What can hang from each mark
Z_250: Z_364 Z_917
Z_364: Z_585 Z_758
Z_585: Z_173
Z_917: Z_250 Z_585
Z_173: Z_250 Z_288 Z_380 Z_585
Z_758: Z_173 Z_364 Z_917
Z_288: Z_173

Known rows, with every way that one mark hangs from another
Z_288{Z_173{Z_250{Z_917} Z_585}}: [ 2.65  5.85  2.13 -1.39  5.52  0.82 -2.46  1.99  4.15  4.86 -2.33  2.15
 -4.06 -1.01  1.13  1.73  1.25  1.96 -1.08]
Z_917{Z_250 Z_585{Z_173{Z_288}}}: [ 0.73  5.61  2.98 -1.70  3.57  1.38 -4.26 -1.31  4.50  0.95 -5.31  2.84
 -1.25 -0.70 -0.21 -1.88  1.05 -1.21  0.54]
Z_288{Z_173{Z_250}}: [ 2.45  5.77  1.31 -1.15  1.84  0.96 -2.22  0.12  4.67  3.52 -3.51  1.65
 -2.29 -1.47  3.14  0.68  0.36  1.33 -0.02]
Z_917{Z_250{Z_364{Z_758}} Z_585{Z_173{Z_288 Z_380}}}: [ 0.92  3.74  1.24  0.41  6.64 -0.29 -4.30  1.04  5.80  0.74 -5.73  2.20
 -0.55 -2.04 -0.85 -0.39  1.17 -1.89 -0.43]
Z_585{Z_173{Z_250{Z_364 Z_917} Z_288 Z_380}}: [ 1.23  2.39 -1.35  1.64  4.52 -0.60 -4.08  1.57  6.90  3.48 -5.68  0.88
  0.75  0.34  3.44 -1.04 -1.07 -0.18 -0.09]
Z_364{Z_585 Z_758{Z_173{Z_288} Z_917}}: [ 4.25  3.62  1.65 -0.79  4.70 -2.37 -2.72 -2.90  2.57  1.46 -1.85  4.41
 -3.21 -1.37 -2.91  2.64  0.25  0.92  3.05]
Z_758{Z_173 Z_364}: [ 2.30  5.07  1.36 -1.60  3.62  0.95 -1.82 -1.95  5.37  1.15 -2.32  2.88
 -1.73 -0.13  0.68  1.67  1.65 -0.78 -1.15]
Z_288{Z_173{Z_250{Z_364}}}: [ 1.46  5.27  0.50 -0.24  2.99  1.17 -2.15  1.64  4.92  3.80 -3.42  1.45
 -1.45 -1.97  2.23  0.46  0.44  0.37 -1.78]
Z_173{Z_250{Z_917}}: [ 2.92  5.92 -0.05  0.39  2.58 -0.29 -3.22  0.76  2.98  2.11 -2.27  2.82
 -2.92 -0.27  1.28  0.73  1.33  0.91 -1.74]
Z_173{Z_250{Z_364} Z_288 Z_380 Z_585}: [ 0.82  3.66  1.12 -2.34  4.05  1.47 -2.80  2.97  5.13  3.82 -3.38  2.88
 -0.96 -0.49  2.01 -2.39 -1.70  1.49 -4.19]
Z_364{Z_585 Z_758{Z_173{Z_288 Z_380} Z_917}}: [ 4.12  2.88  1.12 -0.62  5.18 -2.92 -3.16 -1.78  4.25  2.00 -2.37  3.53
 -2.98 -1.45 -1.47  3.16  0.09  0.73  3.45]
Z_585{Z_173{Z_250 Z_288 Z_380}}: [ 1.65  3.24  0.27 -0.90  1.44  0.08 -3.65 -0.84  7.06  2.68 -5.96  1.08
  0.41  0.43  4.86 -2.26 -1.93  0.92  1.23]
Z_288{Z_173{Z_250{Z_364 Z_917} Z_380 Z_585}}: [ 1.76  4.44  0.73 -0.48  7.23  0.23 -2.92  4.60  6.35  5.76 -2.86  1.10
 -2.94 -1.75  2.12  2.20  1.27  0.71 -2.17]
Z_250{Z_917{Z_585}}: [ 1.68  5.95  0.93  0.15  4.08 -1.66 -3.25  0.86  2.45  2.71 -2.43  3.22
 -4.02 -1.16 -0.84  2.49  3.26 -0.02 -0.37]
Z_758{Z_173{Z_250 Z_288 Z_585} Z_364}: [ 2.51  4.45  3.15 -3.34  4.23  2.82 -2.00 -1.23  4.59  1.27 -2.60  4.52
 -1.63  1.47 -0.05 -1.62 -1.37  1.42 -2.91]
Z_917{Z_250 Z_585{Z_173{Z_380}}}: [ 1.05  6.15  2.14 -1.68  4.45  0.39 -4.84  0.17  6.82  1.14 -4.87  1.59
 -2.37 -1.38  1.35  0.40  2.78 -1.99  0.46]
Z_758{Z_173 Z_364{Z_585}}: [ 3.38  5.75  2.31 -1.89  3.68  0.17 -2.12 -2.00  4.92  1.48 -1.64  2.99
 -1.93 -1.05 -0.94  1.64  1.84 -0.66  0.28]
Z_758{Z_173 Z_364 Z_917{Z_250}}: [ 2.73  6.11  1.43 -1.95  6.73  1.73 -3.37 -0.87  4.55 -1.18 -1.25  4.33
 -3.47  0.85 -1.76  2.57  3.29 -2.35 -1.89]
Z_758{Z_173 Z_917{Z_250 Z_585}}: [ 1.44  6.42  2.75 -2.12  5.47  0.65 -4.58 -1.27  3.87 -0.40 -1.87  4.80
 -5.06  0.26 -2.16  2.56  3.17 -2.04 -0.12]
Z_917{Z_250{Z_364} Z_585}: [ 0.25  7.01  2.08 -1.06  4.55  1.49 -3.68  1.81  3.20  0.84 -2.76  3.41
 -2.58 -2.30 -2.10 -0.02  3.29 -2.32 -3.78]
Z_288{Z_173{Z_380}}: [ 1.65  4.66  0.51 -1.14  3.18 -0.33 -2.10  0.89  6.56  5.30 -3.96 -0.07
 -1.90 -2.64  4.30  2.50  1.49  0.57  1.55]

Rows
[ 2.35  5.58 -0.24  1.42  5.05 -1.74 -2.85  2.05  2.89  4.13 -1.38  2.11
 -2.03 -2.67 -1.76  2.09  3.02 -0.90 -1.41] -> Z_250{Z_364{Z_585} Z_917}
[ 2.01  5.09 -0.36  1.72  5.48 -2.05 -3.34  1.17  4.85  4.00 -2.79  1.04
 -1.24 -2.11 -0.86  1.71  2.68 -1.55  0.45] -> Z_250{Z_364{Z_585{Z_173}} Z_917}
[ 1.78  4.22  2.03 -3.45  2.90  1.23 -2.94  1.28  4.77  3.50 -3.36  3.02
 -1.91  0.00  2.81 -2.30 -1.81  2.70 -2.33] -> Z_173{Z_250 Z_288 Z_380 Z_585}
[ 1.31  4.80  1.01  0.96  4.31  0.01 -3.70  0.33  4.44  1.83 -2.78  3.65
 -2.81  0.07 -0.59  1.66  1.13 -0.96 -1.91] -> Z_758{Z_173{Z_250{Z_364 Z_917{Z_585}}}}
[ 2.59  3.34 -0.48  0.49  2.95 -0.26 -3.55  1.41  4.20  3.52 -4.21  2.36
 -0.99  0.24  3.41 -0.47 -0.94  1.74 -0.66] -> Z_173{Z_250{Z_917} Z_288 Z_380}
[ 3.80  6.51  0.68 -2.06  5.06 -1.16 -2.73  0.83  2.83  0.22 -0.44  4.19
 -3.82 -0.46 -2.80  2.51  3.47 -0.70 -0.69] -> Z_758{Z_364{Z_585} Z_917}
[ 1.77  4.08  0.96 -0.97  0.78  0.61 -3.13 -2.04  5.20  1.92 -5.28  2.14
  0.15  0.47  3.18 -2.91 -1.85  1.07  0.72] -> Z_585{Z_173{Z_250 Z_288}}
[ 5.02  5.47  0.72 -0.30  4.35 -3.21 -4.05 -1.09  4.08 -0.29 -2.23  3.25
 -3.80 -1.12 -2.04  1.77  1.33  0.42  2.35] -> Z_364{Z_585{Z_173{Z_250}} Z_758{Z_917}}
[ 2.78  4.95  1.63 -0.78  7.14 -1.58 -4.25 -0.41  4.78 -0.60 -2.44  4.01
 -5.22 -1.19 -1.96  4.25  3.05 -1.39  0.66] -> Z_364{Z_758{Z_173{Z_380} Z_917{Z_250 Z_585}}}
[ 2.33  4.83  0.68 -1.04  2.37  0.45 -2.78  1.24  6.43  4.21 -4.14  0.60
 -1.97 -1.80  4.73  1.25  0.41  1.15  0.54] -> Z_288{Z_173{Z_250 Z_380}}
[ 2.12  5.87  1.79 -3.41  3.21  0.59 -3.13  1.85  5.74  2.97 -2.26  2.44
 -3.59 -0.71  2.77 -0.32  0.45  1.62 -3.04] -> Z_173{Z_250 Z_380 Z_585}
[ 1.28  3.21 -0.60  1.49  3.86 -0.03 -3.60  0.48  4.96  2.82 -5.03  1.83
  0.58  0.41  1.76 -1.57 -0.91  0.01 -0.63] -> Z_585{Z_173{Z_250{Z_364 Z_917} Z_288}}
[ 3.66  5.09  1.90 -2.04  5.76 -1.08 -2.96 -1.07  3.69  0.29 -0.89  4.87
 -5.67  0.01 -1.88  2.63  0.80  1.12 -1.20] -> Z_364{Z_758{Z_173{Z_250 Z_585} Z_917}}
[ 3.22  3.13 -0.44  2.77  6.64 -3.13 -2.97  0.55  3.59  3.40 -3.65  1.82
 -0.51 -2.61 -2.34  1.40  1.13 -0.27  1.23] -> Z_250{Z_364{Z_585{Z_173{Z_288}} Z_758} Z_917}
[ 2.05  2.85 -0.51  0.74  3.35 -0.78 -4.09  0.07  6.56  3.29 -5.72  0.99
 -0.04  0.75  4.18 -0.88 -1.10  0.71  1.55] -> Z_585{Z_173{Z_250{Z_917} Z_288 Z_380}}
[ 0.67  3.02  1.88 -2.14  4.16  1.67 -2.93  0.41  6.51  3.77 -3.49  2.83
 -0.95  0.16  2.27 -1.28 -2.16  0.81 -2.64] -> Z_758{Z_173{Z_250{Z_364} Z_288 Z_380 Z_585}}
[ 0.88  2.52  0.56  1.09  4.74  0.02 -3.99  0.99  5.66  2.95 -4.53  3.06
 -0.99  0.48  1.34  0.47 -0.91 -0.22 -0.75] -> Z_758{Z_173{Z_250{Z_364 Z_917{Z_585}} Z_288 Z_380}}
[ 1.52  3.45  2.71 -3.11  3.01  1.56 -2.99 -1.10  6.16  3.50 -3.48  3.00
 -1.76  0.55  3.06 -1.22 -2.14  1.80 -0.97] -> Z_758{Z_173{Z_250 Z_288 Z_380 Z_585}}
[ 2.34  5.66  1.27 -0.30  3.01  0.67 -2.54  1.73  4.55  4.09 -2.90  1.51
 -1.50 -2.65  0.87  0.54  0.67  0.41 -0.59] -> Z_288{Z_173{Z_250{Z_364{Z_585}}}}
[ 1.25  4.90  1.40 -1.87  5.44  1.20 -2.33  3.71  6.94  5.14 -3.13  1.06
 -2.38 -1.96  2.84  0.90  0.43  0.88 -2.54] -> Z_288{Z_173{Z_250{Z_364} Z_380 Z_585}}
[ 1.71  3.02  1.14  0.03  3.58 -0.14 -4.13 -0.50  5.26  2.72 -4.49  3.23
 -1.93  0.89  2.09  0.55 -0.88  0.67  0.94] -> Z_758{Z_173{Z_250{Z_917{Z_585}} Z_288 Z_380}}
[ 1.11  3.96  1.92  0.06  6.29  0.49 -3.67  0.60  4.73  0.96 -4.19  3.37
 -1.59 -2.13 -1.74  0.76  1.20 -1.67 -1.62] -> Z_917{Z_250{Z_364{Z_758{Z_173{Z_288 Z_380}}}} Z_585}
[ 1.80  7.20  1.60 -0.90  4.08  1.46 -3.27  1.22  3.29  2.10 -1.76  2.36
 -1.48 -3.30 -1.64 -0.30  2.85 -1.83 -3.00] -> Z_917{Z_250{Z_364{Z_585}}}
[ 2.69  3.52 -0.07  0.59  5.84 -2.78 -3.12  0.08  3.88  1.66 -3.03  2.81
 -1.23 -1.94 -2.89  1.08  0.69 -0.58  1.17] -> Z_250{Z_364{Z_585{Z_173{Z_288}} Z_758{Z_917}}}
[ 0.02  6.36  1.93 -0.63  5.09  1.02 -4.27  0.91  5.38  0.74 -4.31  2.27
 -1.62 -1.72 -1.23 -0.44  2.86 -3.03 -1.83] -> Z_917{Z_250{Z_364} Z_585{Z_173}}
[ 1.83  5.15  2.73 -3.53  1.99  1.96 -2.38  0.06  2.72  2.95 -2.73  4.16
 -2.23  0.17  0.98 -3.04 -1.66  2.78 -3.02] -> Z_173{Z_250 Z_288 Z_585}
[ 2.99  4.53  0.46  0.28  5.98 -2.52 -2.73 -0.30  3.70  1.39 -0.92  3.55
 -3.29 -2.45 -3.51  3.55  2.12 -1.16  0.03] -> Z_250{Z_364{Z_585 Z_758{Z_173 Z_917}}}
[ 1.03  3.15 -0.41  1.39  4.68 -0.44 -4.07  3.59  4.17  2.94 -4.50  3.18
 -1.08 -0.16  0.98 -0.56 -0.26  0.26 -2.11] -> Z_173{Z_250{Z_364 Z_917{Z_585}} Z_288 Z_380}
